Known rows, with every step that occurs
tuke, fano, botad: [ 0.15 -0.12 -0.09  0.00 -0.08 -0.05 -0.05  0.01  0.03 -0.01  0.04 -0.07
  0.14  0.03 -0.09  0.08 -0.04 -0.12  0.01 -0.09  0.01  0.07  0.08 -0.08
  0.10  0.14  0.23 -0.10 -0.29 -0.06]
dipu, sibitas: [-0.04 -0.05  0.42  0.01  0.08  0.18 -0.17  0.05 -0.09  0.04 -0.03  0.19
 -0.33  0.03 -0.10  0.11 -0.34 -0.08  0.04 -0.06 -0.06  0.30 -0.16  0.06
 -0.06  0.00  0.04  0.07  0.10 -0.50]
tuke, fano, motib: [ 0.11 -0.10 -0.03 -0.02 -0.10  0.05 -0.12 -0.18  0.01 -0.16  0.10 -0.19
  0.01  0.13  0.00  0.09  0.04  0.03  0.06 -0.16  0.19 -0.06 -0.11  0.06
  0.16  0.11  0.09  0.06 -0.06 -0.02]
dipu, fimus: [ 0.43 -0.02  0.05  0.20 -0.03 -0.12  0.04 -0.11  0.04  0.04  0.05 -0.22
 -0.12  0.19 -0.07 -0.01 -0.26  0.06 -0.01 -0.23 -0.14  0.33 -0.02  0.10
  0.03 -0.15 -0.15  0.04 -0.37 -0.36]
tuke, fano, botad, mebom, fimus: [ 0.13 -0.35 -0.30 -0.12  0.06 -0.03 -0.02 -0.02  0.07  0.05  0.01 -0.11
  0.17  0.05 -0.06  0.12 -0.25 -0.03 -0.08 -0.07 -0.06  0.07  0.17 -0.13
  0.22  0.15  0.23 -0.01 -0.28  0.38]
fano, motib, tanu, botad, mebom, fimus: [-0.09 -0.24 -0.07 -0.23  0.26  0.10  0.05  0.00  0.03  0.03  0.15 -0.03
 -0.05  0.17  0.13  0.04  0.06  0.13  0.06  0.06 -0.17  0.06 -0.08  0.07
  0.30 -0.23 -0.08 -0.02 -0.40  0.66]
fimus, dipu: [ 0.12  0.07 -0.27  0.35  0.07  0.05 -0.15 -0.10 -0.07  0.09  0.04 -0.16
 -0.12 -0.13  0.03  0.22 -0.11  0.07 -0.07 -0.06 -0.31  0.29  0.06  0.01
 -0.04  0.04 -0.04  0.04 -0.12 -0.28]
mebom, fimus, dipu, sibitas: [ 0.13 -0.37 -0.15  0.22  0.06  0.10 -0.12 -0.09 -0.09  0.28  0.14 -0.12
 -0.24 -0.01 -0.06  0.18 -0.48  0.08 -0.12 -0.16 -0.42  0.64  0.18  0.02
 -0.06  0.03 -0.08  0.22 -0.04 -0.09]
tuke, fano, botad, tanu: [ 0.28  0.01 -0.15  0.14 -0.11 -0.02 -0.04  0.04 -0.01 -0.01  0.26 -0.11
  0.18  0.13 -0.04  0.04 -0.05 -0.12 -0.06 -0.09  0.04 -0.04  0.04 -0.02
  0.08  0.16  0.25 -0.07  0.08  0.20]
tuke, fano, motib, tanu, botad, mebom: [-0.04 -0.16 -0.18 -0.22  0.02  0.10  0.00  0.01  0.04 -0.06  0.04 -0.05
  0.04  0.15  0.09  0.07  0.03  0.07  0.07  0.01  0.18 -0.14 -0.11  0.06
  0.38  0.10  0.11 -0.01 -0.26  0.44]
kidul, fava, motib: [-0.17  0.04  0.37  0.06 -0.18  0.00  0.08  0.01  0.05 -0.06 -0.05  0.05
 -0.11 -0.10 -0.07 -0.17  0.33 -0.07 -0.01  0.01  0.34 -0.10  0.13 -0.03
 -0.23  0.36 -0.09 -0.07  0.22 -0.28]
tanu, motib, fava: [-0.19 -0.10  0.22 -0.12 -0.13  0.04 -0.08 -0.04 -0.05 -0.32 -0.08 -0.02
 -0.06  0.09 -0.03 -0.14  0.32  0.07 -0.17 -0.05  0.12 -0.37  0.12  0.00
 -0.16  0.15 -0.17 -0.05  0.19 -0.30]
sibitas, dipu: [ 0.12 -0.04 -0.15  0.08 -0.18  0.03 -0.25 -0.07 -0.05  0.04 -0.04 -0.20
  0.01 -0.15 -0.09  0.20 -0.06  0.22 -0.14 -0.11 -0.20  0.19 -0.06 -0.09
  0.12 -0.06  0.06  0.15 -0.18 -0.07]
fano, tuke: [-0.01 -0.07  0.37  0.27 -0.03  0.06 -0.24 -0.05 -0.06 -0.20 -0.08  0.07
 -0.01 -0.02 -0.14  0.11  0.03 -0.23 -0.01  0.09 -0.16  0.36 -0.13  0.00
 -0.27 -0.19 -0.11  0.14 -0.06 -0.32]
tuke, fano, botad, mebom, fimus, dipu, sibitas: [ 0.09 -0.30 -0.45 -0.06  0.08  0.01 -0.02 -0.02  0.00  0.20 -0.03 -0.06
  0.02  0.05 -0.03  0.20 -0.38 -0.06 -0.10 -0.04 -0.18  0.24  0.27 -0.09
  0.25  0.26  0.25  0.09 -0.05  0.35]
mebom, botad, fano: [ 0.20  0.12 -0.36  0.04  0.07 -0.13 -0.03 -0.02  0.02  0.18  0.02 -0.02
  0.07 -0.16  0.06  0.06 -0.30  0.17  0.02 -0.08 -0.20  0.19 -0.09 -0.17
  0.03 -0.31  0.04  0.09 -0.19 -0.05]
kidul, fava, motib, tanu, botad, mebom: [-0.31 -0.01  0.21 -0.13 -0.06  0.07  0.19  0.20  0.09  0.05 -0.10  0.17
 -0.08 -0.07  0.02 -0.18  0.33 -0.02  0.02  0.18  0.34 -0.20  0.12 -0.03
 -0.01  0.36 -0.07 -0.14  0.05  0.17]
motib, tanu, botad: [-0.06 -0.09  0.19 -0.05  0.07  0.13  0.02  0.28  0.00  0.09  0.09  0.15
 -0.05 -0.02  0.02 -0.01  0.01  0.02  0.09  0.08 -0.08  0.14 -0.15  0.05
  0.11 -0.14 -0.04 -0.17 -0.58 -0.01]
tanu, motib, fano, botad, mebom, fimus, dipu: [-0.03 -0.20 -0.59 -0.21  0.04 -0.17  0.07 -0.23 -0.06 -0.01 -0.36 -0.18
  0.13  0.13  0.03 -0.01 -0.04  0.12 -0.17  0.01 -0.21 -0.09  0.22 -0.03
 -0.02 -0.04 -0.04  0.10  0.39  0.27]
tuke, fano: [ 0.17 -0.15  0.04  0.08 -0.16  0.07 -0.15 -0.04  0.00 -0.07  0.03 -0.12
  0.04  0.00 -0.09  0.09 -0.16  0.03  0.01 -0.16  0.21  0.02 -0.10 -0.01
  0.06  0.19  0.11  0.02 -0.19 -0.31]
motib, fava, kidul: [-0.11  0.03  0.41  0.19 -0.11  0.03 -0.10  0.07  0.00  0.01  0.09 -0.14
  0.00 -0.34 -0.12  0.00 -0.05 -0.10  0.00 -0.18 -0.02 -0.47  0.14  0.00
 -0.32  0.12 -0.20 -0.04 -0.08 -0.17]
tanu, botad, fano: [-0.02  0.20 -0.07 -0.04  0.20 -0.01  0.06  0.05  0.04  0.16 -0.05  0.20
 -0.05 -0.09  0.00  0.16 -0.31  0.04  0.13  0.10 -0.09  0.15 -0.15 -0.07
  0.05 -0.26  0.14 -0.06 -0.44 -0.20]
fava, motib, fano: [-0.03 -0.02  0.20 -0.03 -0.08 -0.13  0.06 -0.16  0.03 -0.14 -0.24 -0.08
  0.06 -0.14 -0.08 -0.15  0.06  0.01  0.11 -0.11  0.25 -0.15 -0.05  0.05
 -0.13  0.03  0.00  0.11  0.40 -0.39]
botad, fano, motib: [ 0.13  0.17 -0.19  0.00  0.07 -0.02 -0.05 -0.18  0.01  0.00  0.08  0.00
  0.01 -0.02  0.14  0.13 -0.25  0.21  0.03 -0.02  0.09 -0.01 -0.18  0.03
  0.16 -0.25 -0.13  0.14  0.15 -0.16]
tanu, botad: [-0.10  0.07  0.22 -0.03  0.25  0.03  0.01  0.05  0.02  0.03 -0.02  0.13
 -0.14 -0.01 -0.10  0.13 -0.02 -0.10  0.15  0.07 -0.22  0.17 -0.13 -0.05
 -0.05 -0.20  0.20 -0.17 -0.69 -0.11]
kidul, fava: [-0.04 -0.01  0.23  0.15 -0.20  0.04 -0.02  0.09 -0.05  0.08  0.00  0.08
 -0.15 -0.04 -0.10 -0.02  0.10  0.03 -0.03  0.03  0.16 -0.02  0.02 -0.04
 -0.23  0.19 -0.09 -0.11  0.07 -0.29]
botad, mebom: [-0.02 -0.04  0.00 -0.03  0.29  0.11 -0.13 -0.03  0.02 -0.11 -0.15 -0.02
 -0.05 -0.04  0.01  0.18 -0.24  0.11 -0.06  0.03 -0.03 -0.10 -0.17 -0.08
  0.13 -0.07  0.04  0.00 -0.18  0.09]
fava, motib, tanu, botad: [-0.17 -0.02  0.38 -0.13  0.08  0.07  0.10  0.11  0.13 -0.11  0.03  0.08
 -0.01 -0.08  0.04 -0.20  0.29 -0.09  0.10  0.03  0.14  0.05  0.00  0.05
  0.07  0.08 -0.02 -0.09 -0.33 -0.08]

Rows
[-0.13 -0.10  0.04 -0.15  0.22  0.16  0.03  0.28  0.02  0.07 -0.02  0.16
 -0.04 -0.01  0.07  0.05 -0.08  0.08  0.05  0.16 -0.07  0.00 -0.17  0.01
  0.24 -0.12  0.00 -0.14 -0.55  0.26] -> motib, tanu, botad, mebom
[ 0.00  0.06 -0.12  0.26  0.10  0.14 -0.15 -0.03 -0.12  0.18 -0.02  0.04
 -0.33 -0.07  0.00  0.24 -0.30 -0.01 -0.05 -0.04 -0.31  0.44  0.05  0.06
 -0.04  0.11  0.01  0.12  0.16 -0.41] -> fimus, dipu, sibitas
[-0.16 -0.04  0.34  0.04 -0.26  0.06  0.10  0.16  0.04  0.00  0.01  0.09
 -0.06 -0.10  0.01 -0.26  0.36  0.00 -0.02  0.05  0.41 -0.11  0.12  0.03
 -0.12  0.39 -0.21 -0.09  0.25 -0.18] -> kidul, fava, motib, tanu
[-0.17  0.04  0.26 -0.06  0.01  0.03  0.09  0.09  0.11 -0.08 -0.07  0.18
  0.09 -0.12  0.06 -0.15  0.17 -0.14  0.08  0.14  0.17  0.15  0.00  0.04
  0.04 -0.01 -0.11  0.07 -0.07 -0.10] -> fava, motib, tanu, botad, fano, tuke
[ 0.16  0.10 -0.43 -0.07  0.05 -0.11  0.01 -0.01  0.02  0.16  0.12 -0.04
  0.09 -0.06  0.19  0.00 -0.11  0.23  0.05 -0.04 -0.17  0.12 -0.10 -0.07
  0.20 -0.36 -0.07  0.09 -0.10  0.27] -> mebom, botad, fano, motib, tanu
[-0.14  0.00  0.17  0.04 -0.30 -0.11  0.15 -0.01 -0.02  0.02 -0.23  0.04
 -0.04 -0.12 -0.10 -0.19  0.21  0.02  0.06  0.02  0.42 -0.23  0.10  0.01
 -0.28  0.27 -0.08  0.00  0.60 -0.31] -> kidul, fava, motib, fano
[ 0.06  0.12 -0.01  0.05  0.00 -0.06  0.04  0.05 -0.06 -0.15  0.26  0.00
  0.11  0.19  0.02 -0.12  0.31 -0.11 -0.18  0.03 -0.15 -0.28  0.20 -0.01
 -0.10  0.02  0.05 -0.15  0.37  0.30] -> fano, botad, tanu, motib, fava
[ 0.02 -0.13 -0.07 -0.13 -0.09  0.09 -0.01  0.01  0.02 -0.04  0.13 -0.06
  0.03  0.16  0.05  0.02  0.10  0.03  0.11 -0.05  0.17 -0.05 -0.10  0.09
  0.27  0.08  0.08 -0.03 -0.29  0.19] -> tuke, fano, motib, tanu, botad
[-0.01  0.21 -0.08  0.06 -0.05 -0.03 -0.02 -0.11  0.03  0.06  0.10 -0.06
  0.07 -0.21  0.11  0.08 -0.24  0.13  0.03 -0.08  0.11 -0.37  0.01  0.03
  0.00 -0.12 -0.23  0.14  0.26 -0.02] -> botad, fano, motib, fava, kidul
[-0.18  0.29 -0.03 -0.09  0.16 -0.05  0.12 -0.04  0.06  0.16  0.03  0.06
 -0.02 -0.17  0.03  0.11 -0.14 -0.05  0.16  0.05 -0.08 -0.25  0.01 -0.02
 -0.01 -0.21  0.01 -0.03 -0.29  0.18] -> tanu, botad, fano, motib, fava, kidul
[-0.04 -0.02 -0.15 -0.23 -0.07 -0.19  0.03 -0.16 -0.06 -0.17 -0.36 -0.05
  0.12  0.13 -0.04 -0.10  0.15  0.01 -0.05 -0.01 -0.02 -0.20  0.02  0.01
 -0.12 -0.10 -0.01 -0.03  0.34 -0.15] -> tanu, motib, fano, botad
[ 0.30  0.16 -0.15  0.23  0.07 -0.05 -0.07  0.01 -0.07  0.05  0.32 -0.16
  0.03  0.04  0.02 -0.04 -0.02  0.05 -0.03 -0.13 -0.30  0.07 -0.13 -0.07
 -0.08 -0.21  0.11  0.01  0.04  0.35] -> mebom, botad, tanu
[-0.02  0.00 -0.11 -0.09  0.36 -0.05 -0.01  0.03  0.05 -0.02 -0.09  0.06
  0.06 -0.02  0.00  0.16 -0.04 -0.08 -0.04  0.10 -0.28  0.00  0.05 -0.14
  0.13 -0.13  0.17 -0.15 -0.36  0.30] -> fano, botad, mebom
[ 0.03  0.24  0.08  0.07  0.01 -0.07  0.02  0.00  0.00 -0.09  0.24 -0.12
  0.17  0.06  0.02 -0.12  0.25 -0.24 -0.15 -0.04 -0.19 -0.42  0.23  0.00
 -0.21  0.08 -0.02 -0.14  0.30  0.41] -> fano, botad, tanu, motib, fava, kidul
[ 0.07  0.10  0.05  0.03 -0.05 -0.20  0.16 -0.10  0.01 -0.10 -0.06 -0.05
  0.18 -0.04 -0.04 -0.19  0.15 -0.08  0.07 -0.05  0.13 -0.19  0.06  0.04
 -0.10 -0.01  0.10  0.06  0.62  0.00] -> fava, motib, fano, botad, tanu
[-0.12  0.06  0.20 -0.15  0.05  0.05  0.14  0.11  0.14 -0.02  0.01  0.13
  0.06 -0.14  0.10 -0.18  0.11 -0.01  0.09  0.05  0.22  0.02 -0.01  0.03
  0.14  0.04 -0.06 -0.02 -0.20 -0.13] -> fava, motib, tanu, botad, fano
[ 0.20  0.14 -0.08  0.10 -0.17 -0.02 -0.05 -0.11 -0.16 -0.19  0.06 -0.15
  0.08  0.25  0.03 -0.14  0.00  0.13 -0.14 -0.07  0.15 -0.34 -0.18  0.14
 -0.17 -0.02 -0.07  0.09  0.87  0.03] -> botad, tanu, motib, fano
[ 0.13  0.19 -0.04  0.03  0.10 -0.05 -0.01 -0.03 -0.03 -0.14  0.21 -0.05
  0.11  0.24  0.05 -0.08  0.25 -0.14 -0.15  0.02 -0.20 -0.09  0.06 -0.01
 -0.06 -0.04  0.08 -0.14  0.22  0.29] -> fano, botad, tanu, motib
[-0.15 -0.19 -0.25 -0.17  0.27  0.16  0.06  0.00 -0.03  0.16  0.11  0.03
 -0.22  0.17  0.16  0.12 -0.08  0.09  0.03  0.10 -0.30  0.25  0.03  0.11
  0.31 -0.13 -0.05  0.08 -0.17  0.63] -> fano, motib, tanu, botad, mebom, fimus, dipu, sibitas
[ 0.20  0.14 -0.34  0.04 -0.06 -0.16 -0.01 -0.09 -0.12 -0.04  0.07 -0.20
  0.10  0.15  0.04 -0.15  0.08  0.10 -0.07 -0.11 -0.18 -0.13 -0.10 -0.02
 -0.13 -0.19  0.05  0.07  0.47  0.34] -> mebom, botad, tanu, motib, fano
[-0.26  0.01  0.33 -0.05 -0.17  0.05  0.18  0.20  0.07  0.06 -0.01  0.16
 -0.10 -0.08 -0.01 -0.23  0.39 -0.07  0.05  0.12  0.32 -0.07  0.13  0.01
 -0.12  0.32 -0.10 -0.16  0.01 -0.06] -> kidul, fava, motib, tanu, botad
[-0.05  0.22 -0.13 -0.12  0.26 -0.02  0.09 -0.07  0.05  0.10  0.00  0.15
 -0.08  0.01  0.06  0.16 -0.14  0.05  0.17  0.11 -0.10  0.08 -0.15 -0.02
  0.12 -0.33  0.12 -0.03 -0.36  0.04] -> tanu, botad, fano, motib
[ 0.20  0.02 -0.18 -0.01 -0.14 -0.03 -0.03 -0.04  0.00 -0.13  0.18 -0.12
  0.19  0.23  0.00 -0.05  0.10 -0.12 -0.13 -0.08  0.09 -0.14  0.09  0.00
  0.07  0.23  0.20 -0.07  0.20  0.22] -> tuke, fano, botad, tanu, motib
[-0.19 -0.02  0.26  0.12 -0.35 -0.12  0.11 -0.02 -0.05 -0.04 -0.29  0.09
  0.00 -0.12 -0.14 -0.18  0.28 -0.12  0.05  0.11  0.38 -0.10  0.13  0.02
 -0.38  0.23 -0.13  0.10  0.71 -0.31] -> kidul, fava, motib, fano, tuke
[-0.25  0.06  0.22  0.01 -0.25  0.01  0.17  0.19  0.05  0.08 -0.10  0.27
  0.00 -0.12  0.02 -0.20  0.28 -0.12  0.03  0.25  0.35  0.02  0.15  0.00
 -0.14  0.25 -0.18  0.00  0.26 -0.07] -> kidul, fava, motib, tanu, botad, fano, tuke
[-0.04 -0.01  0.02  0.01 -0.01  0.09  0.01  0.27 -0.01  0.15  0.01  0.26
  0.07 -0.06  0.06  0.03 -0.16  0.00  0.07  0.21 -0.02  0.24 -0.15  0.05
  0.09 -0.24 -0.13  0.01 -0.30 -0.04] -> motib, tanu, botad, fano, tuke
[-0.07  0.16  0.00  0.04  0.14 -0.02  0.01  0.03  0.01  0.09 -0.12  0.26
  0.00 -0.07 -0.05  0.18 -0.23 -0.13  0.11  0.22 -0.15  0.30 -0.12 -0.06
 -0.07 -0.33  0.08  0.05 -0.31 -0.15] -> tanu, botad, fano, tuke
[-0.03 -0.05 -0.04 -0.19 -0.14 -0.09 -0.04 -0.19 -0.09 -0.22 -0.37 -0.12
  0.04  0.12 -0.03 -0.10  0.06  0.12 -0.05 -0.06  0.15 -0.23 -0.11  0.06
 -0.16 -0.06 -0.11  0.06  0.44 -0.37] -> tanu, motib, fano
